Each row was made from one path, in order. Every step used is in the known rows, and no mark comes twice. Write each row's path.
Known rows:
lofilo, mafof: [  1.6  14.6   8.0   7.7  -7.5  -7.3 -30.0 -30.1  23.5  10.4  -3.5  -4.7
  13.9  -0.6  20.4   4.5  -4.9 -22.9   8.9]
todis, lofilo, mafof, tada, rata: [  0.0  54.7   2.9 -23.2  -3.8 -16.1 -51.0 -16.8  30.4   4.1   0.9  10.1
  21.5  -2.7  40.0 -17.5   9.1  -3.9  11.6]
loguri, mafof, lofilo: [  3.1  18.2 -13.6 -11.2  -0.1  -8.2 -24.5 -34.2  28.4   2.8  22.2   5.1
  -5.9   8.3  13.1   8.0 -15.3  -3.8   4.5]
tada, todis, lofilo, mafof: [ 18.7  23.5   7.4 -20.1 -19.3   2.1 -47.3 -24.9  42.6   3.9  -3.5  -7.8
  20.5   3.7  54.3 -11.2  -8.9  -6.7   6.8]
tada, todis, lofilo, mafof, zifiz, rata: [ -3.7  51.0   0.4 -31.3  -4.0 -15.7 -48.0 -30.4  37.7  -4.6  -5.5 -15.6
   9.9   5.0  64.6  -8.7 -10.0  18.8  17.0]
lofilo, todis: [  0.4 -22.9  -2.5  20.0  -8.2  13.8 -13.8 -31.2  16.1  -9.3 -18.4  -9.6
  15.7  -0.4  -9.2 -22.7  -4.0 -16.0  -6.0]
lofilo, mafof, tada: [-17.8  25.8  -8.3   3.9  11.5 -27.9 -46.0 -18.8  39.0   7.5  -9.1  16.0
  10.5 -13.8  17.3  -9.6  -4.1 -17.6  -6.3]
rata, zifiz, mafof, tada, todis: [-17.5  12.3 -32.2   1.2   0.1 -17.1 -71.6 -14.6  49.1  -6.4 -29.1   1.0
   0.6  -3.1  17.1   7.7 -20.9  12.3  -7.3]
mafof, zifiz: [-23.5  14.0 -10.4  -7.9  36.0  -7.7  -8.0 -21.3  12.4   9.9 -19.8  -4.4
  -0.9 -23.0   3.6  30.6  -7.9   6.5   7.2]
mafof, tada, todis: [-17.1   1.9 -14.6 -22.0  -3.2 -20.8 -51.1 -18.7  38.2 -15.5 -37.7   1.8
  16.1  -5.7  -5.3 -24.3 -17.8   5.6 -20.0]
loguri, mafof, tada, todis: [-10.0   8.8   1.6 -27.2 -16.0 -19.8 -54.5 -40.8  57.5 -12.0 -23.6  -0.4
   3.9   0.1  13.3 -14.4 -21.3  -7.9 -19.2]
loguri, mafof: [ -0.2   7.3  17.8 -10.6  -7.0   0.4 -19.5 -48.9  22.1   4.2   5.2 -11.6
  -3.5   4.4  15.4  15.6  -2.7 -24.6   9.2]
zifiz, rata, tada, mafof, loguri: [  3.4  16.2 -28.6  21.2 -24.1 -27.4 -53.9 -39.7   2.3   7.7  -2.6  -4.1
  22.5  27.2  59.9 -36.2 -25.5 -26.0  12.2]
loguri, mafof, zifiz, rata, tada, todis: [  2.2  28.7  -1.9 -22.2 -13.9  -8.7 -52.1 -53.9  45.7  -0.3 -21.7 -13.6
  -6.8   3.8  54.4  -4.3 -34.3  -8.6  -9.1]
zifiz, rata, tada, mafof, lofilo, todis: [ 30.7  11.7 -38.8  29.2 -25.0  -6.8 -52.7 -36.4  23.4 -11.1   1.6   7.7
  -1.0  18.5  39.9 -40.7 -27.9  -6.2  -0.4]
rata, tada: [  3.0   6.5 -16.2   8.3  16.7   5.9 -26.9 -24.6   3.2  16.0 -13.7   4.2
   4.8 -12.2  19.7  -2.6 -11.1 -26.4  -6.2]
tada, rata, zifiz: [ -2.8  10.0  -2.7 -10.5  -8.4 -10.3 -11.1 -25.3  -5.5  10.3 -11.9  -8.5
  -2.5   7.9  -3.2  31.9  -5.8   1.2   9.4]
lofilo, mafof, zifiz, rata: [-19.5  45.0   1.6  -7.6   7.6 -21.5 -31.7 -35.1  21.8   2.0  -3.5 -12.1
   2.3   1.2  39.1   7.2  -7.3   4.5  20.2]
lofilo, mafof, zifiz, rata, tada, todis: [  4.3  34.0 -10.2 -11.1 -13.5 -14.0 -57.9 -40.2  45.6   2.9 -27.8  -8.9
   5.0  -1.0  57.0  -9.8 -36.0  -7.8  -8.8]

Write each row's path:
[ -6.5  19.7 -10.7   4.1  -6.7 -10.3 -31.6 -18.7  20.2  18.4  18.4  -1.5
  41.7  10.6  59.5 -24.8  -7.0 -20.4  14.1]  todis, lofilo, mafof, loguri
[  2.6  37.6  -3.3 -22.4  10.5  -5.8 -36.6 -23.9  50.1  13.7 -12.3  -3.9
   6.9 -18.0  58.7  18.2 -17.1   7.3   7.2]  tada, todis, lofilo, mafof, zifiz
[-28.9  30.2  -6.8 -17.2  21.9 -16.2 -21.1 -29.9   2.0  -6.8 -10.5 -15.5
   4.8  -1.0  15.1   4.0  -1.5  16.9  17.3]  mafof, zifiz, rata
[ 12.1  31.4   5.2  -9.8   3.6   1.4 -32.0 -19.8  24.1  14.5  14.6   0.2
  14.8  -3.4  51.2  -2.4   6.5 -13.6  18.7]  todis, lofilo, mafof
[ -1.4  -2.3 -20.8  19.0 -20.6 -26.3 -36.1 -34.4   5.6   6.2  -8.1  -6.0
  26.6  19.8  31.4 -14.5 -18.2 -18.0  15.0]  tada, mafof, loguri
[ -6.4  28.5 -32.9 -16.8  13.4  -4.6 -67.6  -4.7  43.6  -1.5  -7.5   4.8
   3.8  -6.2  48.2   0.3  -4.7  21.0   4.3]  rata, zifiz, mafof, tada, todis, lofilo
[-20.0  20.4  -0.6 -12.1  11.5 -19.4 -38.4 -35.0  38.8   2.2  -0.8  10.3
  -4.4  -9.8  12.5  -2.0  -2.6 -18.9  -5.9]  loguri, mafof, tada
[ -1.8  46.6  -9.6 -18.1   3.2 -24.7 -37.1 -12.7  26.7  19.0   4.5  14.3
  -3.4  -3.8  40.8  17.8  -1.3   1.9   7.8]  todis, lofilo, mafof, tada, rata, zifiz
[  5.4   1.8 -36.7  35.4  -2.7  17.8 -44.8 -18.4  33.2 -13.5   5.6  -2.3
  15.0   7.5  11.4 -18.5 -11.1   6.6   7.3]  zifiz, mafof, lofilo, todis
[ 11.0  43.8 -13.1 -14.7  16.9  -1.3 -44.1 -25.3  54.5  24.4 -13.8   4.8
   2.8 -26.7  77.9  16.1 -25.5  -4.8  -2.9]  rata, tada, todis, lofilo, mafof, zifiz
[  5.2  10.3  -9.9 -16.1 -21.1  -5.4 -55.1 -36.3  17.9  -9.9 -29.2 -14.5
  14.7  12.8  28.8 -34.3 -26.4  -6.1 -10.2]  zifiz, rata, tada, todis
[ 36.3  -1.0 -42.4  35.7 -15.9   0.8 -44.3 -32.3  31.2  -0.7  -3.5  14.7
  -2.9   3.3  30.8 -21.2 -32.7 -14.3  -8.6]  rata, tada, mafof, lofilo, todis
[ -9.4  35.2  11.4 -26.0 -13.6 -17.1 -41.4 -39.6  29.6  -2.7  -5.4   1.7
   6.6   3.1  12.1  -3.7   0.5 -12.3   2.7]  loguri, mafof, tada, rata
[  4.8  31.0 -15.7  -4.8 -32.0 -14.5 -63.3 -29.1  33.1   9.1   6.6  -6.9
  43.9  24.9  89.6 -55.7 -26.2 -18.0   1.5]  zifiz, rata, tada, todis, lofilo, mafof, loguri
[  5.9  39.8 -16.9 -34.8  12.9   2.0 -47.9 -23.2  25.4   1.0 -12.1  -5.8
   9.2  -5.6  66.8 -18.1 -15.3  15.0   1.7]  mafof, zifiz, rata, tada, todis, lofilo
[ -8.5  14.3  -6.7 -11.2 -16.3 -24.8 -62.5 -24.2  58.0  -7.3 -30.8   5.8
  16.3  -4.2  18.4 -21.0 -23.1  -7.5 -18.5]  lofilo, mafof, tada, todis
[ -7.9  33.3  -8.1  -5.1  -6.9 -32.0 -34.1 -21.3  27.9  15.7  -8.2  11.4
  -5.5  -2.3  17.7  24.1 -10.9  -7.0   0.8]  lofilo, mafof, tada, rata, zifiz
